Each row was made from one path, in order. Every step used is in the known rows, and no mark comes twice. Write each row's path.
Known rows
tifog, kapeme, kopote, kefezo, noku, visu: [ -6  -5  27  -2  12  20 -35  -2  -5 -14   2  -1 -14  12  30   8  -4  -5
 -20  21  18]
tifog, kapeme, noku, visu, kopote, kefezo: [ -2  19  27  -4   0  10 -26   1  -7  -8   5  -5  -1   7   9  10   8   2
  -6   5   4]
tifog, kapeme: [ -6  13  -3 -19 -18  -6  10 -11 -11  -8   5 -27  -3   3  -6  -3   2   5
 -11   2  33]
vegi, noku, visu: [ -3   5  -2  -7  -6 -15  -1   9   2  -6   0  -1  -7  -9  18   2  -7   8
 -12   1  -2]
kapeme, noku, visu, kopote: [ -4  14  14  -4  -9  -7 -16   5  -3   0   1   5   1  -7  -2  10  -1   7
  18   3  -1]
kopote, kefezo, pila: [-11 -12   7 -12   0   8   1  -5   0  -2  -2   1  -2   1   0   1   0  -8
   0   7   3]
tipafif, vegi, noku, visu: [  3  12 -13   1 -19 -12   1   9   1   4   1  -1  -9 -13   3  -6   0  11
  -7  -5  -6]
pila, visu, kopote: [ -3   5  -8  -3  -1  -7  22  -6  -6  16  -1  -2  13 -11 -17   6   3   6
  38  -4  26]
visu, tipafif, vegi: [  4   8 -27   4 -28 -13  19 -10  -7  12   1 -10   5  -5 -38  -6   8   7
  13   1  10]
noku, vegi, kopote, kefezo, pila, visu: [  3 -22  -1  -4  22  10   5   4   9  -5  -6  11   5   9  10   1 -11 -11
  -1  -5 -32]
kefezo, noku: [-9 -7  4 -2 -1 -4  5 -8 -3  4  0 -1 -2 -5 10 -1 -3 -1 14  6 33]
vegi, kopote, kefezo: [  0   3   0   1   7   1   5   6   3  -7   3   0  -1   6  -3  -6  -1  -1
 -18  -5  -1]
vegi, noku: [ -2   8 -10  -6  -5 -14  15   2   1  -4   3 -11  -4  -5   5  -4  -6   9
 -12  -3  12]
tipafif, vegi, noku: [  4  16 -22   1 -18 -11  18   3   0   7   4 -11  -5 -10 -10 -12   0  11
  -6 -10   9]
vegi, kopote, kefezo, pila: [ -3  -9   4  -5   8   6   3   2   5  -6  -2   0  -1   4   3  -2  -1 -10
  -9  -5  -8]
pila, visu, tipafif, vegi, kopote, kefezo: [ 12  -1 -25  20   6   8  21  -2   1  14  -1   4  14   5 -27  -4  10  -1
   7  -4  -1]
vegi, kopote: [  0   7 -10  -6  -6 -12  14   3   0  -6   3  -9   0  -2  -8  -6  -5   4
  -7  -9   8]
tifog, kapeme, noku, vegi, kopote: [  9  15   3 -11  -3  -3  -8   2   0 -25   7 -20  -3  18   7  -5 -13   3
 -32  -8 -14]
tipafif, vegi, kopote, kefezo, noku: [  4  -1   0  19  10  11   0   1   4   8   1   7  -3   1   4 -11   7  -4
   0  -7   7]
tifog, kapeme, kopote, kefezo, noku: [ -5  -2  18  -3  12  22 -18  -7  -6 -11   5 -12 -10  15  18   2  -3  -4
 -20  16  32]
kopote, kefezo: [-7  0  4 -7 -2  2  4  0 -2 -3  3  0 -4  3 -6 -4  0  1 -8  6 12]
tifog, kapeme, noku, visu: [ -5  15  15 -16 -16   3 -19  -3  -8 -17   4 -14  -7   7  11   4  -3   3
 -15  12  16]

Which path is each row?
[  9  11 -31   9 -19 -16  22  -3  -1  10   2 -11   4  -7 -21  -6   5  10
  -1  -7   3] => visu, tipafif, vegi, noku
[ -2  -6 -21  -1  -6  -6  26 -12  -6   9  -3  -3  14   0 -21   6   0   2
  23  10  25] => pila, visu, tipafif
[-11 -19   3  -8   9  17  11  -7   0   5  -6   7   5   2   3   5  -1 -11
  16  10  13] => kopote, kefezo, pila, visu
[ -3  -4  14  -1  11  -3 -11   7   6   3  -5   9  -1 -12  23  11   3  -2
   6  -5 -23] => vegi, noku, visu, kopote, kefezo, pila
[  3 -16   4  -8  12   1  -4   6   9 -13  -3   5  -2   8   7  -3 -11  -9
 -16  -8 -42] => noku, vegi, kopote, kefezo, pila
[ -3 -11  21  11  21   6 -19   7   6  -4  -2  18  -5   2  32   2  -1  -7
  -6   3  -2] => vegi, kopote, kefezo, noku, visu
[  8  -6 -17  11  -6   4  10  -4   3   7  -3  -1   7   2 -23  -4  10  -8
   0  -7 -19] => visu, tipafif, vegi, kopote, kefezo, pila
[  4 -10  13  -4  15  10 -17   8  11 -19   0   7  -3  16  13  -1 -15 -10
 -20  -4 -44] => kapeme, noku, vegi, kopote, kefezo, pila
[  7  20 -11   6 -16 -18   1   9   0  14   0   0  -1 -21  -4  -1   7  14
  13 -14 -12] => tipafif, vegi, noku, visu, kopote
[  7  -4   1  -2  11  -5  -2  10   8 -14   2   5  -3  10   2  -8 -11   1
 -25  -8 -34] => noku, vegi, kopote, kefezo
[  8  -3 -11  21  -6  -8  -3  -3   0  11  -4   8   4  -7  -1   0   6  -1
  14  -3  -3] => kefezo, noku, visu, tipafif, vegi, kopote
[ 10   7 -22   9 -20 -14   5   2  -1   6  -2   1   4  -6 -22  -2   5   5
   0  -6 -16] => noku, visu, tipafif, vegi, kopote
[-1 -9 12 11 21  7 -2  1  5 -2  1  7 -1  5 19 -3  1 -7 -6 -2 12] => vegi, kopote, kefezo, noku
[  1 -16  14  11  30   6   0  -3   3  13  -4  20  10   0  15   8  -2  -3
  34   1  -3] => pila, visu, kopote, kefezo, noku, vegi
[  3  -9 -12   6   6  20  14   0   4  11  -5   5   6   0 -11  -5   5 -10
  11  -8  -3] => tipafif, vegi, kopote, kefezo, pila, visu
[  7  15  -1  12  -2  -5  -7  12   3  13   1   8  -3 -14   1  -2  11   9
   2 -11 -19] => tipafif, vegi, noku, visu, kopote, kefezo
[-7 -4 10 -6  2  2  3 -4 -1  8 -3  1  5 -7 -6  6  7 -5 21 -3 -2] => visu, kopote, kefezo, pila
[ -2 -17  16   1  17   3 -11  -1   4  -5  -1  13  -6   7  21  -3  -9  -4
  -1   7 -10] => kopote, kefezo, noku, vegi
[ -6   1   4  -8   2  10 -10   4  -2 -10   4  -1  -9  10 -10  -2  -9   3
 -19  14   6] => kapeme, kopote, kefezo
[ -4  18   7 -15 -16   4  -2  -8  -9 -15   7 -25  -4  10  -1  -1  -2   3
 -15   7  31] => tifog, kapeme, noku
[ 11   3 -13  16  -6  -2  -4   5   3   4  -1   9   2   1 -17  -3   9   1
 -10  -2 -26] => noku, visu, tipafif, vegi, kopote, kefezo
[  8  -8 -33   9  -9   1  27  -9   0  16  -7  -4  16  -4 -26   1   5  -6
  26  -8   1] => kefezo, pila, visu, tipafif, vegi, kopote
[  1  -9  18   8  20  -3 -10  -1   3   6  -1  14   2  -2  13   3  -1  -1
  18  -3 -15] => visu, kopote, kefezo, noku, vegi
[ -4  10   8 -14  -2  14 -12  -3  -8 -16   7 -20 -10  16  -3  -1  -4   2
 -32  13  20] => tifog, kapeme, kopote, kefezo
[ -9  -8  19  -7   2   1 -13   1   0   6  -6  11   1 -10   7  12   7  -5
  19   2 -16] => noku, visu, kopote, kefezo, pila
[ -3  -3  -7  -5 -17 -16   1  -5  -5  -1  -3   1   3  -4 -10   7   0   4
   7  12   0] => noku, visu, tipafif
[ -7  -2  16   4   2 -10 -11  -2  -4  11  -4  10   2 -16  16  10   4   2
  34   2  14] => kefezo, noku, visu, kopote
